Each row comes from the steps of one walk. Every step used is in the known rows, and no mark comes twice. Write the walk behind each row, first mark first.
(in the rows, 128 means zero)
Known rows:
mubit -> bevibo -> sesi -> daroz: [135 141  68 107 117 148 113 142 147 114 174 113 146 157 195 151 119 145
 148 154 104  84 187 130]
ratir -> daroz -> mubit: [114 136 186 134 106 161 122  58 160 109 117 122 118 140 116  98 114 136
 135 111 113 111 110 116]
ratir -> daroz -> sesi: [136 148 136 111 128 138 143  79 136 117 110 126 134 144 135  86 115 128
 126 123 114 127 130  91]
bapazuz -> daroz -> sesi -> bevibo -> bapev: [128 144  71 103 158 131 140  78 113 132 159  97 113 159 121 106  92 147
 139 158 123 134  90  98]
ratir -> daroz -> mubit -> bevibo -> bapev: [110 147 132 149 119 138 131  69 155 128 145 115 104 149 123 115 112 143
 118 121 106  86 123 132]
bapev -> bevibo -> sesi -> daroz -> mubit: [110 116 199 150 111 181 104 126 107  83 154 105 143 137 169 129 108 159
 140 121  96 107 102  94]
sesi -> daroz: [127 134 111 109 121 160 115 122 151 106 129 112 120 141 170 125 112 129
 138 143 101 109 138 102]
bevibo -> sesi -> daroz: [134 137 144 105 111 163 116 133 131  98 140 119 152 151 179 132 110 142
 150 154 103  95 157 122]
bapazuz -> daroz -> mubit -> bevibo -> ratir: [ 96 134   4 106 152 141 106 106 130 122 173 137  84 130  97 122 116 136
 119 122 142 114 157 142]
bapazuz -> bevibo: [130 167  86 108 101 130 127 144 168 112 132 143 137 149 117 103 109 129
 107 141 111 135 141 154]
sesi -> daroz -> bapazuz -> bevibo -> ratir: [115 150  73  97 119 150  96 166 150 119 156 154 110 143 163 122 117 126
 110 123 126 102 148 182]
daroz -> sesi -> bevibo -> ratir: [118 149  47 113 140 135 114 118 105 118 142 128 127 137 132  95 136 153
 105 126 135 145 146 157]
sesi -> bevibo -> bapev: [121 153 129 137 106 141 132  97 140 116 135  99 126 164 129 117 113 153
 115 156 110 121  89 163]
sesi -> bevibo -> ratir -> daroz: [121 151 128 134 102 144 117  89 120 120 130 129 111 142 117 107 128 138
 108 123 138 108 117 172]
bapev -> bevibo: [115 138 153 156  93 153 136 132 131  85 120 115 136 147 123 110 115 136
 100 130 105 145  73 129]
mubit -> bevibo -> ratir: [110 153  14 117 121 130 120 148 132 117 148 143 119 140 130 123 139 134
  90 131 130 118 174 183]
daroz -> sesi -> bevibo -> bapev: [128 152 102 124 137 131 137  94 123 124 140 101 133 159 143  99 117 159
 120 147 108 140 102 129]
bevibo -> bapev: [120 151 135 130 113 139 145 109 137 106 108 120 130 156 124 101 110 140
 110 149 109 125  99 150]
ratir -> daroz -> bapazuz -> bevibo -> sesi: [139 163 184 111  74 142 131 115 177 118 144 153 158 181 143 113 104 132
 129 133 116  94 127 199]
ratir -> bevibo -> sesi -> daroz -> bapazuz: [133 128 146 123  91 162 121 140 143 101 165 114 148 178 224 138  83 153
 138 139  85  72 159 153]
bapazuz -> daroz -> mubit -> bevibo -> sesi: [116 132  62 104 129 147 118  98 143 117 188 118 129 158 120 140 103 149
 162 144 125 105 164 130]
bevibo -> sesi: [131 147 141 114  94 148 133 123 140  94 121 129 165 163 139 114 117 147
 135 151 113 125 143 164]
bevibo -> ratir -> daroz -> bapazuz: [114 144 157 124  98 156 126  98 145 112 114 149 110 158 127 105 125 120
 107 112 136 105 107 200]
daroz -> sesi -> bevibo: [131 147  80 110 130 138 123 100 138 115 152 105 139 157 146 107 127 152
 131 137 115 151 130 120]
daroz -> mubit: [108 135 136 129 112 160 118  91 157  98 126 122 124 141 121 105 120 145
 130 121 107 136 119 132]
daroz -> ratir: [105 154 127  98 107 144 136 119 126 105 107 126 133 151 145 130 120 124
 125 150 121 132 140 221]
bapev -> bevibo -> sesi -> daroz: [128 125 177 140 100 168 120 147 109  84 146 110 152 147 171 130 108 145
 134 141  96 110 102 109]

Write each row's walk:
[120 140  17  91 161 137 119 101  92 124 166 126 106 141 112 101 114 141
 124 139 148 141 127 122] : bapazuz -> daroz -> sesi -> bevibo -> ratir
[115 146  79  85 120 143 116 147 119 118 161 115 145 154 205 175 120 139
 151 163 113  82 205 206] : mubit -> bevibo -> sesi -> daroz -> ratir
[129 153  70 115 100 132 131 138 155 107 156 124 160 165 149 137 127 145
 132 153 116 109 182 175] : mubit -> bevibo -> sesi
[124 155  27 110 148 122 129 112 117 133 139 145 116 134 132  99 133 130
  97 112 130 110 182 138] : mubit -> bevibo -> ratir -> daroz -> sesi
[137 168 115 102  91 132 128 149 155 106 138 150 167 159 127 105 107 145
 121 151 111 123 162 178] : bapazuz -> bevibo -> sesi
[127 149 121 142 103 131 152 124 132 107 112 118 129 160 149  96  81 147
  85 145  87 103 125 139] : ratir -> bevibo -> bapev
[129 131 153 106 102 173 114 128 154 100 155 119 149 173 197 141 112 143
 162 146 108  95 129 163] : bevibo -> sesi -> daroz -> bapazuz
[118 144 153  84 114 159 118 137 100 103 128 120 153 148 192 149 111 135
 156 160 113  97 169 205] : bevibo -> sesi -> daroz -> ratir
[125 138 180 148  85 155 137 140 117  78 123 122 167 159 130 113 114 149
 113 141 105 132  91 145] : bapev -> bevibo -> sesi
[133 170  72 102 140 116 126 124 116 132 112 172 124 124 108  69 114 126
  86 110 135 126 160 136] : bapazuz -> bevibo -> ratir -> daroz -> sesi
[112 159 124 119 114 142 107 107 137 122 124 164 106 118  90  85 114 134
  90  98 132 109 141 161] : bapazuz -> bevibo -> ratir -> daroz -> mubit
[122 152 138 107  88 135 143 137 102  99 117 129 163 165 174 135  87 149
 111 154  99 101 187 233] : daroz -> ratir -> bevibo -> sesi
[115 148 147 133  90 156 113  84 145 121 143 129 107 165 136 120 130 136
 114 119 142 103  96 211] : sesi -> bevibo -> ratir -> daroz -> bapazuz
[127 170 103 120 111 122 139 139 150 120 122 140 132 153 113  93 101 135
  99 150 105 126 111 162] : bapazuz -> bevibo -> bapev
[113 140 174 157  97 151 130 118  97  96 104 141 115 132 103  94 120 124
  79 107 127 117  80 143] : bapev -> bevibo -> ratir -> daroz
[122 143 187 127  87 158 135  79 177 110 123 126 123 175 141 116 113 121
 133 125 115 108  91 166] : ratir -> daroz -> bapazuz
[122 119 196 142  89 179 117 146 128  86 159 109 153 171 193 139 110 143
 144 136 100 100  82 146] : bapev -> bevibo -> sesi -> daroz -> bapazuz
[121 125 166 116 116 176 100 109 137  98 147 114 141 140 174 128 110 156
 162 133 102  98 153 113] : bevibo -> sesi -> daroz -> mubit
[106 138 121 153 101 147 127 151  98  87 114 137 126 132 107 103 127 134
  76 117 123 142  89 158] : bapev -> bevibo -> ratir
[139 144 123 131  83 139 141 135 131  93 129 127 164 167 163 112  87 155
 112 146  97 103 172 156] : ratir -> bevibo -> sesi
[114 143  92 128 110 147 116 115 157 106 168 125 150 155 141 132 126 161
 140 132 116 108 178 165] : daroz -> mubit -> bevibo -> sesi
[117 131 137 111 109 170 114 120 168 107 149 113 120 163 191 138 115 127
 149 138 106 106 111 146] : sesi -> daroz -> bapazuz
